What can hang from each mark:
Q910: Q304 Q915
Q589: Q98 Q304 Q817 Q954
Q954: Q589 Q907
Q907: Q915
Q915: Q910
Q98: Q589 Q600
Q817: Q589
Q304: Q589 Q910

Each row was made from one small tree. The marks that hang from a mark follow it in brackets, in the order of their numbers. Every link used is in the known rows. Write each row's tree.
Known rows:
Q910{Q304{Q589} Q915}: [ 2.02 -1.57  5.74 -2.51  0.07  0.31 -2.23 -0.09  0.25 -1.29  2.11  0.72
 -2.39  2.30 -1.61 -2.14  0.26 -0.35 -1.80 -0.76 -1.56 -0.58]
Q817{Q589}: [ 3.33 -1.38  1.89 -1.39  0.21  1.28 -2.67  2.13 -1.19 -1.46  0.87 -1.92
 -0.68  0.25 -1.88  0.53 -0.22  0.76 -1.73 -0.07 -2.64 -1.34]
Q98{Q589{Q304 Q817}}: [ 4.15 -0.94  3.20  0.58 -1.56  0.11 -1.88  1.83 -1.97 -0.77  1.24 -2.37
  1.35  4.24 -1.89  1.74  0.52  0.25 -2.16 -0.46 -1.28  0.35]
Q910{Q304}: [ 3.00 -0.70  4.26 -0.80 -0.39  0.45 -2.24  0.27 -0.77 -1.47  1.58 -0.42
 -1.40  2.71 -1.72 -0.43  0.27 -0.08 -1.22 -1.06 -3.12  0.06]
Q910{Q304{Q589{Q98 Q954}} Q915}: [ 1.47 -1.62  6.12 -1.75 -0.88 -1.52 -1.96  0.31  1.88 -1.31  0.81  0.59
 -1.56  3.03 -1.56 -1.02  0.97 -0.43 -2.13 -0.93  1.55 -0.15]
Q954{Q589{Q98{Q600} Q304} Q907}: [-0.17 -2.29  2.81 -0.65 -1.35 -0.32 -1.87  0.58 -2.55 -1.21  0.81 -1.73
  1.08  3.62 -2.78  0.13 -0.01 -0.89 -1.20 -2.55 -2.46  0.65]
Q817{Q589{Q304}}: [ 2.69 -0.65  2.53 -0.29 -0.03  0.52 -2.38  2.20 -1.38 -0.96  0.48 -2.06
 -0.06  1.80 -1.62  1.16 -0.15  0.89 -1.79  0.06 -1.63 -0.87]
Q954{Q907{Q915}}: [ 0.65  0.08  2.67 -2.44  0.31 -0.20 -2.89 -0.61 -1.56 -1.09  1.59 -1.57
 -1.43  2.58 -2.01 -0.36 -0.07  0.08 -0.08 -0.43 -3.21 -0.89]
Q817{Q589{Q98 Q304{Q910{Q915}} Q954}}: [ 0.76 -0.70  3.80 -0.77 -0.55 -0.83 -1.31  2.58  2.01 -1.29 -0.22 -1.37
  0.75  4.91  0.01  1.44  1.43  0.28 -2.67 -1.03  2.27 -0.38]
Q910{Q915}: [ 2.79 -0.52  4.29 -1.98 -0.01  0.67 -3.08  0.64 -0.65 -1.85  2.19 -0.51
 -1.23  2.85 -1.06 -0.71  1.04  0.84 -0.43 -0.75 -2.55 -0.35]
Q304{Q589{Q98{Q600} Q817 Q954{Q907}}}: [ 3.41 -2.65  2.32 -1.67 -1.59 -0.73 -1.91 -0.50 -0.74 -0.29 -0.82 -2.11
  0.86  1.93 -2.39  0.18 -0.09 -2.00 -2.09 -0.96  0.76 -0.56]
Q98{Q589}: [ 3.50 -1.70  2.14 -0.84 -0.81  0.20 -2.65  1.74 -1.41 -2.44  1.48 -1.30
 -0.23  2.23 -2.62  1.00  0.64  0.66 -1.32 -0.56 -2.49 -0.18]
Q589{Q304{Q910{Q915}} Q817 Q954}: [ 3.08  0.16  4.47 -0.36 -0.67  0.24 -1.23  0.39  0.62 -0.12  0.34 -1.68
  1.11  5.78  0.82  0.95  1.56 -0.11 -1.60 -1.08  1.04  0.22]
Q954{Q589{Q98} Q907}: [ 1.54 -2.43  2.43 -1.83 -0.71 -1.16 -2.43  0.99 -2.60 -1.73  1.31 -2.10
 -0.29  1.55 -2.90 -1.07 -0.20 -0.63 -1.79 -1.78 -3.24 -0.27]
Q915{Q910}: [ 2.72 -1.63  2.54 -1.69  0.35  0.71 -2.90  1.39 -0.27 -2.40  1.60 -1.88
 -1.00  1.69 -0.01  0.20  0.76 -0.05 -1.52 -0.77 -3.37  0.37]
Q910{Q304{Q589{Q817}} Q915}: [ 3.21 -1.57  6.13 -2.30 -0.44  0.88 -1.82  0.08 -0.02 -0.08  2.19 -0.18
 -1.42  2.74 -1.25 -2.02  0.14 -0.89 -2.59 -0.73 -1.37 -0.42]
Q98{Q589{Q304{Q910} Q817 Q954} Q600}: [ 2.77 -1.54  2.18  0.85 -1.91  1.44 -0.45  1.05  0.00 -0.74 -0.59 -2.16
  2.86  5.68 -0.97  3.17  1.40 -0.71 -1.82 -1.67  0.95  0.84]
Q907{Q915{Q910}}: [ 0.13 -0.99  3.28 -2.20  0.52  1.35 -2.82  0.98  0.36 -1.73  2.18 -1.77
 -1.15  2.56  0.23  0.20  1.12  0.38 -0.86 -0.77 -3.21  0.41]
Q589{Q98{Q600} Q304 Q817}: [ 3.30 -1.02  3.85  0.54 -2.24  0.85 -2.09  1.08 -1.09 -0.42  0.85 -2.03
  2.39  5.46 -1.27  1.15  1.20 -0.79 -1.66 -1.94 -1.06  0.81]
Q304{Q589{Q817 Q954}}: [ 5.43 -2.05  2.72 -0.98 -0.82  0.14 -2.16  0.07 -0.82  0.14 -0.20 -2.27
  0.21  0.48 -1.48  0.09  0.16 -0.30 -2.01  0.08  0.32 -1.18]
Q304{Q589{Q954} Q910{Q915}}: [ 2.79 -1.86  3.19 -2.51  0.23 -0.15 -1.76 -0.06  1.29 -1.48  0.19 -0.40
 -0.72  2.22 -0.39 -0.80  1.09 -0.37 -1.78 -0.89  0.63 -1.28]
Q817{Q589{Q98 Q954}}: [ 2.80 -1.47  2.31 -0.64 -0.73 -0.51 -2.39  2.45  0.47 -1.42 -0.38 -2.12
  0.09  1.11 -1.80  1.60  0.53  0.70 -2.04 -0.13  0.63 -0.91]
Q907{Q915{Q910{Q304}}}: [-1.02 -0.71  4.91 -1.91  0.41  1.39 -2.08  0.55  1.11 -1.48  2.44 -0.83
 -1.89  3.52 -0.09 -0.18  0.89 -0.18 -1.29 -1.09 -3.15  1.00]
Q915{Q910{Q304{Q589{Q954}}}}: [ 1.75 -2.39  3.92 -1.61  0.27 -0.29 -1.63  0.27  1.44 -1.48  0.23 -0.82
 -2.00  0.77 -0.46 -0.17  0.19 -0.77 -2.46 -0.42 -0.18  0.31]

Write each row's tree:
[ 2.10 -1.04  3.42  0.27 -1.63  0.19 -2.44  1.06 -0.77 -1.58  0.68 -1.01
  1.46  4.97 -1.66  1.09  1.30 -0.26 -0.99 -2.02 -1.35  0.66] : Q589{Q98{Q600} Q304}
[ 1.78 -2.43  3.85  0.47 -2.28  1.65 -1.55  1.41 -2.11 -0.06  1.22 -2.40
  2.79  4.05 -1.89  0.55  0.96 -0.69 -1.92 -2.72 -1.85  0.98] : Q954{Q589{Q98{Q600} Q304 Q817}}
[ 1.97 -1.12  4.80 -0.72 -1.82  1.25 -1.35  1.08  0.80 -0.82  1.32 -1.17
  2.46  7.76  0.26  0.37  2.07 -1.49 -2.15 -2.79 -0.50  0.89] : Q589{Q98{Q600} Q304{Q910{Q915}} Q817}
[ 3.28 -0.23  4.52 -0.96 -0.60  0.87 -1.55  0.89 -0.24 -0.42  1.61 -1.52
  1.05  6.14  0.56 -0.14  1.33 -0.56 -2.03 -1.49 -1.25  0.09] : Q589{Q304{Q910{Q915}} Q817}
[-0.45  0.68  3.69 -0.57 -0.92 -2.78 -2.32 -0.07 -0.17 -0.56 -0.03 -1.87
  0.00  4.84 -1.59  1.43  0.67  0.22 -0.49 -0.44  0.96  0.01] : Q589{Q98 Q304 Q954{Q907{Q915}}}
[ 1.63 -0.57  1.00 -0.84  0.41 -1.11 -1.04  1.05 -0.52 -0.80 -1.39 -2.57
  0.09  2.54 -1.01  1.75 -0.53 -0.35 -2.06 -0.16  0.40 -1.16] : Q817{Q589{Q304{Q910} Q954{Q907}}}
[ 1.09 -0.23  3.26 -0.83  0.30  0.33 -1.26  1.82  1.20 -0.96 -0.17 -1.39
  0.13  3.67  0.18  1.43  0.87  0.75 -1.87 -0.47  1.33 -0.74] : Q817{Q589{Q304{Q910{Q915}} Q954}}
[-0.48 -1.93  2.61 -2.48 -0.84 -0.77 -2.18 -1.03  0.36 -0.82 -0.35 -1.11
 -0.17  2.31 -2.60  0.16  0.37 -1.06 -0.67 -1.07  0.63 -0.69] : Q304{Q589{Q98{Q600} Q954{Q907{Q915}}}}
[-0.73 -2.03  4.64 -2.68  0.55  0.99 -1.90  0.15  1.26 -1.19  2.07 -0.54
 -2.21  1.98 -0.48 -1.20  0.38 -0.84 -2.21 -0.84 -2.33  0.22] : Q907{Q915{Q910{Q304{Q589}}}}
[ 1.11 -1.11  2.70  0.58 -1.37  0.32 -1.78  2.08  0.36 -0.99 -1.00 -1.81
  1.35  3.18 -1.72  2.74  0.78  0.44 -1.42 -0.94  1.40 -0.01] : Q817{Q589{Q98{Q600} Q304 Q954}}
[ 2.06 -0.20  4.16 -1.16 -0.05  0.09 -1.92  0.76  0.10 -1.64  1.50 -0.62
  0.13  5.61  0.21 -0.18  1.45  0.06 -1.41 -1.57 -1.58 -0.11] : Q589{Q304{Q910{Q915}}}
[ 0.26 -1.05  3.39 -0.32 -1.05  0.94 -0.96  0.89  1.22 -2.03  0.20 -0.29
  1.35  6.25 -0.86  2.33  1.95  0.16 -0.73 -1.82  1.30  0.96] : Q98{Q589{Q304{Q910{Q915}} Q954} Q600}
[ 2.87 -1.94  4.10  0.38 -1.94  0.00 -1.80  1.91 -2.28  0.00  1.45 -2.80
  1.97  3.70 -1.61  0.10  0.72 -0.29 -2.62 -1.85 -1.69  0.46] : Q954{Q589{Q98 Q304 Q817}}
[ 1.90 -2.75  4.09 -2.17  0.35  0.33 -2.00  0.68  0.59 -1.74  1.60 -0.65
 -1.96  1.18 -0.62 -1.23  0.00 -1.23 -2.91 -0.84 -2.53  0.23] : Q915{Q910{Q304{Q589}}}
[ 2.47 -1.56  2.74 -0.30 -1.55  0.34 -2.46  0.50  0.33 -1.81 -0.22 -1.09
  0.85  3.14 -1.74  1.46  1.47  0.01 -0.39 -1.69 -0.08  0.31] : Q589{Q98{Q600} Q954}
[ 1.12 -0.49  2.73 -0.01 -1.43 -1.79 -2.09 -0.24 -0.76 -1.25 -0.83 -1.53
  0.85  4.41 -1.98  1.79  0.47 -0.57 -0.40 -1.36  0.50  0.57] : Q589{Q98{Q600} Q304 Q954{Q907}}
[ 2.72 -2.69  3.75 -3.02 -0.47 -0.66 -2.16  1.10  1.09 -2.12  1.40 -0.30
  0.04  3.75 -0.65 -1.85  1.45 -1.29 -3.02 -1.83 -0.61 -1.00] : Q304{Q589{Q98} Q910{Q915}}
[-2.00 -0.35  2.76 -1.10 -0.12 -1.63 -1.72  0.90  0.27 -1.58  0.40 -2.24
 -0.77  4.04 -1.00  2.68  0.39  0.39 -0.97  0.18  0.34  1.12] : Q98{Q589{Q304 Q954{Q907{Q915{Q910}}}}}
[ 1.05 -1.08  5.05 -2.78  0.32 -1.55 -1.88 -1.27  0.29 -0.93  0.54  0.32
 -2.97  1.78 -1.98 -1.40 -0.59 -0.74 -1.28 -0.14  0.31 -0.61] : Q910{Q304{Q589{Q954{Q907}}} Q915}
[ 1.19 -1.38  2.49 -0.85 -0.15 -0.82 -2.08  0.27 -3.62 -0.86  1.10 -2.15
 -0.25  1.89 -2.44 -0.38 -0.76 -0.02 -1.05 -1.20 -3.27 -0.18] : Q954{Q589{Q304} Q907}
[ 1.81 -1.32  5.64 -1.90 -0.06 -0.35 -1.95 -0.52  1.12 -1.00  0.91  0.51
 -2.29  1.89 -1.49 -1.02  0.47  0.11 -1.28 -0.44  0.67 -0.49] : Q910{Q304{Q589{Q954}} Q915}
[-0.88 -2.36  3.24 -2.07 -1.53  1.81 -1.77  0.13 -1.91  0.11  1.83 -2.51
  1.25  3.31 -2.67 -0.43  0.31 -1.29 -1.15 -2.49 -2.91  0.34] : Q954{Q589{Q98{Q600} Q817} Q907{Q915}}
[ 3.28 -0.53  2.70 -0.20 -1.42 -2.43 -1.17  0.47 -0.34 -0.27 -0.91 -2.90
  1.79  5.68 -0.52  1.24  0.65 -1.73 -2.63 -1.28  1.06  0.05] : Q589{Q98 Q304{Q910} Q817 Q954{Q907}}
[ 2.17 -0.62  2.88  0.47 -0.93 -1.25 -2.10  2.54  0.10 -0.90 -0.72 -2.23
  0.71  2.48 -1.51  2.30  0.49  0.86 -2.16 -0.12  1.65 -0.53] : Q817{Q589{Q98 Q304 Q954}}
[-1.64 -0.17  2.58 -0.38 -0.96 -0.23 -1.61 -0.28 -0.63 -1.03 -0.07 -1.34
  0.43  4.69 -2.75  2.87  0.36  0.45  0.43 -0.62  0.49  0.64] : Q98{Q589{Q304 Q954{Q907{Q915}}} Q600}
[ 0.96 -2.23  3.38 -2.46  0.66 -1.51 -1.61 -0.55  0.54 -1.35 -0.04 -1.15
 -2.70  0.71 -1.02 -0.49 -0.85 -1.46 -2.33 -0.10 -0.63  0.14] : Q915{Q910{Q304{Q589{Q954{Q907}}}}}
[ 3.89 -0.52  3.16  1.20 -1.72 -0.51 -1.65  1.46 -1.06 -0.44  0.05 -2.53
  1.37  3.96 -1.67  2.82  0.66  0.74 -1.63  0.05  1.00  0.45] : Q98{Q589{Q304 Q817 Q954}}
[ 3.03 -1.84  2.23  0.33 -1.72  1.91 -0.79  1.42 -0.81 -1.02  0.61 -1.95
  2.90  5.99 -1.23  2.06  1.15 -1.13 -2.25 -2.05 -1.23  0.85] : Q98{Q589{Q304{Q910} Q817} Q600}
[ 1.44 -1.97  5.02 -0.91 -1.48  0.43 -1.03  1.96 -0.52 -0.42  2.04 -1.97
  2.18  5.88 -0.04 -0.76  1.56 -0.97 -3.03 -2.82 -1.02  0.60] : Q954{Q589{Q98 Q304{Q910{Q915}} Q817}}
[ 0.43 -0.56  3.24 -1.38 -1.55  0.29 -1.98 -0.58 -0.12  0.03  0.10 -2.34
  1.01  4.35 -1.76  1.21  0.83 -0.96 -0.38 -1.23  0.15  0.26] : Q589{Q98{Q600} Q817 Q954{Q907{Q915}}}
[-0.84  0.70  2.45 -1.01  0.40 -0.73 -1.90  0.62 -0.65  0.05 -0.45 -2.44
 -0.79  2.20 -1.81  1.94 -0.71  0.99 -0.63  0.68  0.56 -1.09] : Q817{Q589{Q304 Q954{Q907{Q915}}}}
